What can hang from each mark:
kuvedud: bopof kabo tumit
motof: kuvedud tikad
bopof: kuvedud
gove: bopof dulot
dulot: gove kuvedud tikad
kabo: davil tikad
davil: kabo

Known rows, with every way that one mark hangs from another:
dulot{gove kuvedud{bopof kabo} tikad}: [  2  18 -13 -16   1 -18   5   8  -1  15   3  -9 -24   6   7  38   7   2
  14  11   2]
kuvedud{kabo tumit}: [  8 -15 -17  18  -2  -8   3   3  -9  -6   4  22  -3   2 -15 -33   5  -7
   4   4  -3]
kabo{tikad}: [ -5  -9   4   3   1   6  -2  -2  18   3   8   1  34  -7   5 -16 -11  -2
 -32   3   2]
dulot{gove}: [ 18   1   2  -3   1   6  -2   1  18   7  -1  -2   5   6  13  24   4  -1
 -17   7   8]
bopof{kuvedud}: [ 14  -2  13   9   4   7  -2 -11   1  -4  -1  -1  15  10   6   8   3  -4
  -1   0  11]
bopof{kuvedud{kabo{davil} tumit}}: [  8 -10  -3  20   7  -3   6 -14  -9  -8   2  14  -2   8 -13 -12   8  -3
  15  -2   1]
dulot{kuvedud}: [  4   0   5 -12  -2   0   0  -2   1   5   9  -1  12   3   9   4  -5   0
   8  -3   8]
gove{dulot{kuvedud}}: [  4  -4  17 -13  -8   1   2  -6  -2   0  -2 -10   6  -7   7  12  -5   0
   0 -10  -4]
motof{kuvedud{bopof kabo{tikad} tumit}}: [-22   9 -15  -2  -4 -11 -13  14  -1  -4  12  14   1 -10  -4 -22   2  -2
   2   7   0]
gove{bopof dulot}: [  9  -5  22 -10  -7  17  -6  -2  -6  -6 -14 -14  -9  -7   5  15  -6   1
 -10 -20  -5]
davil{kabo{tikad}}: [ -8  -7   9   2   5  13 -10   5  26   8   2  -3  33  -4   8 -14 -10  -6
 -28   7   9]
gove{dulot{kuvedud{kabo} tikad}}: [  0   0   8  -8 -13 -12  11  -3 -10   4  -6 -10  -4  -5  -2   7  -3   2
  11  -3 -14]
motof{kuvedud{bopof kabo tumit} tikad}: [-28  18 -23 -19  -8 -15  -5  21  -3  -4   7   6  -3 -15  -5 -29   3   7
  27  12  -4]
dulot{tikad}: [ 6  7  3 -1 -9 -3  8  3  7  9 -2  1  5  8  4 -4 -1 -5  2  5  1]
kuvedud{bopof}: [  5   5  -2  -3   6  11 -10  11  12   4   3   1  -8   7  15  11   1  -7
 -16   5  19]
gove{bopof dulot{tikad}}: [  6   3  22 -13 -11   9   0  -1  -8  -2 -16 -16 -14  -5   3  16  -4   0
   0 -19 -10]
bopof{kuvedud{kabo tumit}}: [ 12  -9  -1  19   4  -4   0 -10 -12 -10   1  12   4   8  -9 -11   8  -6
  10   0   4]
kabo{davil tikad}: [-12 -12  -1   4   7   8  10  -9  23   6  10   4  22  -5  -2 -18 -11   4
 -23  -1  -4]
bopof{kuvedud{tumit}}: [ 15  -4  12   8   3   1  -4 -13  -4  -9   4   9  10   7   0  -2   7 -10
   9  -7  12]
gove{bopof{kuvedud}}: [ 13   1  17  -1   4  18  -8  -6  -6  -7  -7  -7  -1   7   7  13  -1   0
   0 -14  10]
davil{kabo}: [  2  -3   8   2   3  14  -8   8  21   7  -4  -1  18   5   9  -7  -3  -7
 -14   7  14]
gove{dulot{kuvedud tikad}}: [  2   3  17 -15 -13  -7   8  -5  -5   5  -4 -12   1  -6   4  13  -3  -1
  10  -8  -9]

Rows:
[ -1   8  14 -18  -9  -6   3   0  -4   5  -3 -13 -10  -5   7  21  -2  -3
   7  -8  -3] -> gove{dulot{kuvedud{bopof} tikad}}
[-16   5 -12   4  -8  -5   2   8   2   1   3   9   3  -1  -4 -19   0   8
  11  12  -7] -> motof{kuvedud{kabo{davil}}}
[-13 -11 -25  13  13  -5   1   5   2  -2  13  20 -17  -5 -15 -24   2  -6
 -10   2   0] -> kuvedud{bopof kabo{davil tikad} tumit}
[ -8  -9 -22  12   8  -7  -7  10  -2  -4  11  18  -8  -6 -10 -23   2  -9
 -15   5   4] -> kuvedud{bopof kabo{tikad} tumit}
[ -9  -6 -19  13   9   1  -5  13   6   3   4   3  -1  -1   0 -10  -3   0
 -29  16   4] -> kuvedud{bopof kabo{tikad}}
[-23   3 -12   3  -6  -6   1   6   5   1   6   7  14  -7  -5 -25  -4   9
   1  12 -10] -> motof{kuvedud{kabo{davil tikad}}}
[-27  25 -10 -30  -8  -4  -8  20  10   3   5  -7   7 -12  10 -11  -2   9
  16  12   3] -> motof{kuvedud{bopof} tikad}
[  2  -8   8  -5  -8  -3   4  -4  -8  -1  -4  -8   2  -7   0   6  -4   3
   1  -4 -10] -> gove{dulot{kuvedud{kabo}}}
[ 21   5  11  -6   5  13  -7  -5   7   0  -7 -10  -4   7  13  37   4   2
  -9  -6   9] -> dulot{gove{bopof{kuvedud}}}
[  1 -12  -3  20   9  -5   5 -16  -6  -8   5  12   9   2 -14 -17   4  -3
   4  -2  -2] -> bopof{kuvedud{kabo{davil tikad} tumit}}
[  4  -6   7   7   8  14  -2  -8  -7  -6  -6  -5  -2   4  -3   2  -3   5
  -3 -10   0] -> gove{bopof{kuvedud{kabo{davil tikad}}}}
[-14  -8 -23  14  13   3   4   8   9   5   5   5 -10   0  -5 -10  -3   4
 -23  13   0] -> kuvedud{bopof kabo{davil tikad}}
[ 19   1   5  -1   5   7  -6  -5   1  -3  -6  -3 -10   6   5  28   7   1
  -4  -6   5] -> dulot{gove{bopof{kuvedud{kabo tumit}}}}
[ 15  14   6 -13  -4   2   2   2   8  10  -9 -10 -13   7  10  32   3   0
  -1  -2   1] -> dulot{gove{bopof} tikad}
[ 10   3  28  -9  -7   4  -2 -12 -18  -9 -14 -12 -15  -4  -3  18   2  -5
  14 -27  -8] -> gove{bopof{kuvedud{tumit}} dulot{tikad}}
[  4  -8  21   2  -1  12  -5 -11 -15 -11 -16 -16  -4  -7  -2  14  -4   5
  -8 -18 -11] -> gove{bopof{kuvedud{kabo{tikad}}} dulot}
[ -6  -7  -7  -1   1  -7   4  -1  -3   4  10   0  17  -3  -1 -11  -8   4
  -1   4  -2] -> dulot{kuvedud{kabo{tikad}}}
[  0 -10  -1  21   9   1   7 -13   0  -3   0   1  13   6  -7  -7   0   4
  -5   5  -2] -> bopof{kuvedud{kabo{davil tikad}}}
[  3  -5 -22  12   6  -5  -6  12  -7  -5   6  20 -24   3  -8 -16   8 -11
  -1   6   8] -> kuvedud{bopof kabo tumit}
[-33  19 -24 -18  -4  -9   2  19   5   3   4  -2  -5 -11  -2 -20  -1  16
  22  17  -7] -> motof{kuvedud{bopof kabo{davil}} tikad}
[  9   5  29  -9  -7   8  -1 -10 -14  -6 -18 -19 -12  -2   2  25   0   0
   8 -21  -7] -> gove{bopof{kuvedud} dulot{tikad}}
[  9  19   8 -29  -3  -6   3  -1  -1  12   0 -15 -14   3  11  41   1   3
  18  -9   1] -> dulot{gove{bopof} kuvedud tikad}
[ -6   5 -10  -5  -4 -17  19  -1  -8  11   4   1  -8   6  -7  -5  -2   5
  27   4  -9] -> dulot{kuvedud{kabo{davil}} tikad}
[ 15  13   5  -5  -1  -1   3  -2   0   6 -11 -11 -15   9   5  34   7   2
   5   0  -2] -> dulot{gove{bopof{kuvedud{kabo}}} tikad}
[-19   2 -11   3 -10 -13  -6   7  -2  -5  10  16  15 -11  -9 -34  -1   0
   6   6  -8] -> motof{kuvedud{kabo{tikad} tumit}}
[  5 -11   0  19   6  -5  -1 -12  -8 -10   4  10  15   2 -10 -16   4  -5
   1   0   0] -> bopof{kuvedud{kabo{tikad} tumit}}
[  8  -8  -2  21   8   2   8 -11  -4  -4  -3   3   3  12  -6  -2   4   3
   6   6   1] -> bopof{kuvedud{kabo{davil}}}
[ -4  -5 -24  14  11   4   5  11   4   4   0   8 -25   9  -3  -3   3   2
  -8  13   5] -> kuvedud{bopof kabo{davil}}
